What can hang from each mark
goti: kure sorip toko zuvafop
toko: dusi goti
sorip: dusi
dusi: kure sorip zuvafop
kure: dusi
semo: dusi goti

Every row comes from one small tree of marks. The marks that hang from a mark follow it in brackets, in alphabetical order. Every link used is in the known rows. Which tree was each row made from?
Known rows
dusi[kure sorip zuvafop]: [2.025, 1.848, -1.426, -0.309, 2.778, 0.716, -0.859, 0.756, 2.416, 2.617, 0.294, 0.886, -0.113, 0.554, 0.497, -0.832, 2.982, 1.443, 2.650, 0.047]
semo[goti[sorip]]: [1.956, -0.624, -2.955, -1.145, 1.821, 3.566, 0.305, 0.185, -0.772, 1.746, 2.462, 2.157, -1.873, 0.204, -2.749, -1.332, -1.334, 0.911, -1.418, 1.719]
dusi[kure sorip]: [1.857, 1.367, -1.192, 0.713, 2.257, -0.187, -1.239, 0.515, 1.190, 1.245, -0.258, 0.188, 0.556, 0.455, -0.173, -1.383, 1.077, 1.771, 1.695, 0.083]
toko[goti]: [-0.043, -1.368, -1.951, 0.076, 1.770, 0.523, 1.268, -0.216, -0.161, 1.213, 0.792, 0.451, -0.349, -1.463, -1.102, -1.029, -2.987, 2.344, -2.095, 0.440]
goti[sorip[dusi]]: [1.214, 0.402, -3.360, -0.284, 1.180, 1.584, -0.551, 1.065, -2.027, 0.253, 2.358, 4.483, -0.315, -0.065, -1.454, -0.872, -2.665, 1.276, -3.650, 0.322]
goti[sorip[dusi[zuvafop]]]: [1.278, 0.672, -3.491, -0.793, 1.482, 2.045, -0.357, 1.143, -1.434, 0.937, 2.676, 4.804, -0.652, 0.010, -1.131, -0.658, -1.723, 1.107, -3.192, 0.280]
semo[dusi goti[kure]]: [0.364, -2.555, -2.856, -1.836, 1.989, 4.715, 1.885, -0.557, 1.685, 1.724, 4.485, -0.111, -2.479, 0.586, -2.037, -0.983, -0.391, 0.969, -0.885, 1.607]
goti[kure sorip]: [0.811, -1.752, -2.606, -0.863, 1.431, 1.622, -1.343, 0.429, -0.586, 1.031, 3.491, 1.795, -1.557, 0.426, -0.821, -1.143, -1.347, 0.537, -2.916, 0.398]
dusi[zuvafop]: [1.318, 0.771, -0.875, -1.036, 1.491, 1.909, 0.446, 0.484, 1.630, 1.661, 1.361, 0.729, -0.861, -0.011, -0.278, -0.057, 0.494, 0.779, -0.053, 0.791]
kure[dusi[sorip zuvafop]]: [0.893, -0.435, -1.571, 0.120, 1.153, 2.879, -0.274, 1.117, 2.874, 2.465, 0.844, -1.916, -0.634, 0.399, 0.086, 0.575, 1.358, 2.678, -1.372, 0.698]
semo[goti[kure]]: [1.365, -2.377, -1.480, -1.313, 2.158, 2.646, 0.965, 0.066, 1.163, 1.335, 2.929, -0.357, -2.017, 0.585, -2.149, -1.296, -1.486, 0.841, -0.271, 2.564]
semo[dusi[sorip] goti[kure zuvafop]]: [0.747, -2.539, -4.162, -1.625, 2.585, 5.020, 1.427, -0.612, 1.867, 2.284, 5.301, -0.918, -2.081, 0.714, -1.686, -0.919, 0.587, 2.429, 0.819, 1.434]
semo[dusi]: [0.164, 0.089, -1.961, -0.529, 0.834, 3.001, 0.916, -0.342, 0.995, 0.702, 2.334, 0.259, -0.693, -0.161, -0.854, -0.338, -0.278, 1.177, -1.624, -0.045]
goti[kure toko]: [-0.357, -1.452, -0.960, -1.053, 1.522, 1.325, -0.148, 0.035, 0.816, 0.044, 3.310, -0.728, -1.798, 0.682, -0.632, -1.018, -2.874, 1.690, -1.612, 2.178]
semo[goti]: [1.757, -0.807, -1.522, -0.945, 1.852, 2.886, 1.114, 0.052, 0.567, 1.288, 1.754, 0.282, -1.489, 0.213, -2.473, -1.166, -1.384, 1.074, -0.213, 2.319]
goti[kure toko zuvafop]: [-0.481, -1.557, -2.076, -0.779, 2.011, 2.160, -0.045, -0.345, -0.039, -0.098, 5.010, -1.480, -2.254, 0.453, 0.233, -1.406, -3.186, 2.794, -0.782, 1.979]
kure[dusi[sorip]]: [0.819, -0.763, -1.398, 0.847, 0.796, 2.248, -0.577, 0.959, 2.017, 1.518, 0.476, -2.404, -0.156, 0.288, -0.367, 0.159, 0.084, 2.883, -2.047, 0.759]
toko[dusi[kure] goti]: [0.123, 0.089, -1.236, -0.158, 2.439, 0.142, 0.574, -0.709, -0.415, 1.554, 0.365, -0.143, -0.640, -2.030, -0.933, -2.166, -1.027, 1.927, -1.022, -0.675]
goti[toko[dusi] zuvafop]: [0.216, 1.190, -1.826, -0.690, 1.591, 2.584, -0.007, -0.675, -1.022, 0.012, 3.401, -1.289, -1.504, -0.623, -0.631, -1.354, -2.043, 2.886, -0.412, 1.249]
semo[dusi[zuvafop] goti[kure toko]]: [-0.176, -1.831, -3.310, -2.853, 2.449, 5.781, 2.215, -0.556, 2.190, 2.427, 5.459, 0.540, -3.570, 0.823, -1.731, -0.687, -0.044, 1.381, -0.553, 2.234]
toko[dusi[kure zuvafop] goti[sorip]]: [0.344, 0.619, -2.854, -1.054, 2.810, 1.458, 0.051, -0.456, -0.928, 2.970, 1.506, 2.234, -1.470, -2.000, -0.727, -1.966, 0.441, 1.542, -1.615, -1.294]

Write each row's tree
[0.352, 0.884, -4.105, -0.486, 1.546, 3.380, -0.987, -0.199, -2.830, 0.518, 4.393, 2.102, -2.033, -0.155, -0.604, -1.405, -2.908, 2.855, -2.367, 0.838]  goti[sorip toko zuvafop]
[1.838, 1.449, -0.908, -1.417, 1.613, 1.526, -0.436, 0.189, 1.946, 2.026, 0.809, -0.837, -0.059, -0.482, -1.275, -0.201, 2.588, 1.259, 1.074, 0.215]  toko[dusi[sorip zuvafop]]
[0.291, -2.282, -2.887, -0.747, 1.363, 3.156, -1.219, 0.833, 0.603, 2.092, 3.748, 0.606, -2.374, 0.582, 0.003, -0.488, -0.338, 1.201, -3.961, 0.282]  goti[kure[dusi[zuvafop]] sorip]
[0.117, -2.095, -2.001, -1.026, 2.413, 0.213, 0.362, -0.426, 1.152, 2.079, 1.581, -1.498, -0.268, -1.478, -1.584, -1.192, -0.345, 2.508, -0.833, 0.069]  toko[dusi[sorip] goti[kure]]
[0.185, -1.755, -2.197, -1.743, 2.743, 0.847, 0.654, -0.336, 1.977, 3.029, 1.953, -0.989, -0.700, -1.395, -1.154, -0.771, 0.981, 2.345, -0.156, -0.039]  toko[dusi[sorip zuvafop] goti[kure]]
[0.029, -0.894, -3.730, 0.103, 2.247, 0.640, 0.630, 0.324, -1.939, 1.243, 1.718, 3.787, -0.507, -1.346, -1.137, -1.680, -3.581, 2.408, -3.557, -0.218]  toko[goti[sorip[dusi[kure]]]]
[1.815, -0.692, -3.460, -1.154, 1.997, 3.281, 0.712, 0.638, -1.148, 1.273, 2.879, 3.409, -1.537, 0.276, -2.840, -1.341, -2.307, 1.203, -2.022, 1.923]  semo[goti[sorip[dusi]]]
[1.031, 1.233, -1.637, -0.237, 2.291, 0.606, 0.692, 1.266, 0.280, 0.404, 1.567, 3.425, -0.183, 0.219, 0.036, -1.133, -1.605, 1.326, -0.836, 0.691]  sorip[dusi[kure zuvafop]]
[0.176, -0.229, -1.696, -1.361, 2.172, 1.353, 1.306, -0.513, 0.614, 2.409, 1.164, -0.056, -0.896, -2.083, -1.229, -0.910, -0.159, 1.849, -1.166, -0.212]  toko[dusi[zuvafop] goti]
[-0.858, -1.999, -1.244, -0.939, 1.457, 2.842, -0.020, 0.468, 1.967, 1.116, 3.591, -1.874, -2.605, 0.831, 0.247, -0.393, -1.810, 2.350, -2.642, 2.065]  goti[kure[dusi[zuvafop]] toko]
[-0.707, -2.295, -2.639, -0.143, 1.907, 3.056, -0.469, 0.113, 1.036, 0.783, 4.787, -3.202, -2.192, 0.736, 0.622, -0.819, -2.170, 4.053, -1.497, 1.901]  goti[kure[dusi[sorip]] toko zuvafop]
[1.012, -0.126, -4.100, -1.148, 2.330, 5.018, 0.801, -0.459, -0.489, 2.245, 3.707, 2.830, -2.568, 0.311, -1.925, -1.835, 0.281, 0.863, -1.276, 0.300]  semo[dusi[kure] goti[sorip]]
[0.673, -1.878, -3.714, -0.539, 1.927, 2.508, -1.278, 0.017, -1.429, 0.942, 5.176, 1.097, -2.002, 0.193, -0.016, -1.526, -1.661, 1.638, -2.068, 0.215]  goti[kure sorip zuvafop]
[0.650, -1.581, -3.467, -1.360, 1.926, 1.745, -0.562, 1.146, -0.538, 1.042, 4.279, 3.891, -1.419, 0.578, -0.660, -0.908, -1.890, 0.832, -3.329, 0.617]  goti[kure sorip[dusi[zuvafop]]]
[0.610, 1.769, -2.807, -1.733, 1.346, 3.084, -1.019, -0.013, -1.462, 1.361, 2.989, 2.467, -2.027, -0.351, -1.553, -0.938, -0.583, 1.394, -2.558, 0.586]  goti[sorip toko[dusi[zuvafop]]]
[-0.262, -1.047, -3.837, -1.817, 2.025, 2.350, -0.538, 0.922, -1.069, 0.659, 5.154, 4.040, -2.271, 0.797, -0.866, -1.044, -3.239, 1.753, -3.811, 1.560]  goti[kure sorip[dusi[zuvafop]] toko]
[0.355, 1.165, -3.894, -1.258, 1.566, 2.616, -0.286, 0.919, -1.987, 0.605, 3.510, 4.971, -1.490, 0.241, -1.299, -0.802, -3.072, 2.034, -3.636, 1.245]  goti[sorip[dusi[zuvafop]] toko]
[0.798, -0.281, -2.677, -0.959, 2.289, 4.379, 1.609, -0.581, 0.887, 1.787, 2.943, 0.962, -2.119, 0.303, -1.672, -1.684, 0.188, 1.023, -0.030, 0.877]  semo[dusi[kure] goti]
[0.237, 1.719, -1.681, -0.369, 1.986, 2.180, -0.351, -0.708, -1.182, 0.119, 3.109, -1.020, -1.661, -0.523, -0.117, -1.941, -1.667, 2.783, 0.172, 0.869]  goti[toko[dusi[kure]] zuvafop]
[1.759, -0.413, -4.148, -0.707, 2.655, 3.631, 0.579, 0.332, -1.913, 1.316, 3.866, 3.081, -1.928, 0.165, -1.842, -2.061, -2.273, 1.923, -1.076, 1.539]  semo[goti[sorip[dusi[kure]] zuvafop]]
[-0.225, -1.347, -4.116, -1.054, 2.043, 3.090, -1.178, -0.195, -1.972, 0.578, 6.094, 1.182, -2.819, 0.453, -0.134, -1.621, -3.056, 2.535, -2.521, 1.142]  goti[kure sorip toko zuvafop]
[-0.280, -2.103, -3.618, -1.062, 2.464, 1.737, 0.077, -0.847, -1.536, 1.908, 3.868, 0.133, -1.701, -1.930, -1.036, -1.956, -1.704, 2.464, -2.572, -0.646]  toko[dusi goti[kure sorip zuvafop]]
[-0.798, -3.388, -4.225, 0.116, 2.241, 2.305, 0.293, -0.169, -1.033, 1.990, 3.875, 0.143, -1.919, -1.157, -0.059, -1.442, -3.019, 3.316, -3.882, -0.131]  toko[goti[kure[dusi] sorip zuvafop]]
[0.980, -2.887, -1.639, -0.910, 1.948, 3.427, 0.912, 0.291, 1.569, 1.638, 2.921, -1.392, -2.307, 0.689, -1.776, -1.073, -1.390, 1.429, -1.347, 2.497]  semo[goti[kure[dusi]]]
[1.081, 0.320, -4.520, -0.033, 1.702, 2.426, -0.476, 0.679, -2.910, 0.192, 4.060, 3.735, -0.738, -0.282, -0.581, -1.331, -2.976, 2.383, -2.792, 0.095]  goti[sorip[dusi] zuvafop]
[0.998, -2.716, -1.680, -1.248, 2.120, 3.773, 1.030, 0.362, 2.004, 2.143, 3.131, -1.099, -2.600, 0.701, -1.558, -0.875, -0.782, 1.348, -0.997, 2.472]  semo[goti[kure[dusi[zuvafop]]]]
[-0.584, -3.257, -2.339, -0.249, 2.171, 1.274, 0.966, 0.162, 1.687, 2.339, 1.967, -1.119, -1.101, -0.805, -0.284, -0.619, -1.687, 2.923, -2.392, 0.577]  toko[goti[kure[dusi[sorip zuvafop]]]]
[0.654, 1.348, -1.059, -0.989, 1.264, 1.514, -0.430, -0.114, 0.427, 0.507, 1.389, -0.773, -0.576, -0.187, -1.650, -0.786, -0.849, 2.249, -0.476, 1.452]  goti[toko[dusi[sorip]]]
[-0.954, -3.535, -2.815, 0.263, 2.222, 1.657, 1.106, -0.290, 0.274, 1.567, 3.136, -1.667, -1.503, -1.146, 0.186, -1.270, -3.180, 3.501, -2.640, 0.448]  toko[goti[kure[dusi] zuvafop]]
[1.020, -0.507, -2.626, -1.080, 2.246, 3.913, 1.254, -0.372, -0.435, 1.006, 3.559, -0.109, -2.346, 0.225, -1.975, -1.498, -2.557, 2.443, 0.110, 2.836]  semo[goti[toko zuvafop]]
[-0.084, -0.971, -4.575, 0.266, 2.584, 1.259, 0.682, 0.028, -2.600, 1.244, 2.920, 3.267, -0.800, -1.502, -0.492, -1.964, -3.810, 3.180, -2.980, -0.383]  toko[goti[sorip[dusi[kure]] zuvafop]]
[1.861, -0.121, -3.494, -1.215, 2.484, 3.337, 0.645, 0.656, -0.836, 1.817, 2.917, 3.836, -1.872, 0.368, -2.253, -1.554, -1.434, 1.031, -1.307, 1.648]  semo[goti[sorip[dusi[kure zuvafop]]]]
[0.472, -2.379, -3.266, -1.415, 2.022, 4.523, 0.171, 0.212, -0.090, 1.828, 4.290, 0.589, -3.365, 0.805, -2.145, -1.331, -2.246, 1.878, -2.917, 2.597]  semo[goti[kure[dusi] sorip toko]]
[-0.392, -1.062, -1.809, -1.213, 2.029, 2.290, -0.233, -0.684, -0.129, 0.106, 5.028, -2.235, -2.317, -0.062, -0.157, -1.609, -2.172, 2.604, -0.562, 1.581]  goti[kure toko[dusi] zuvafop]
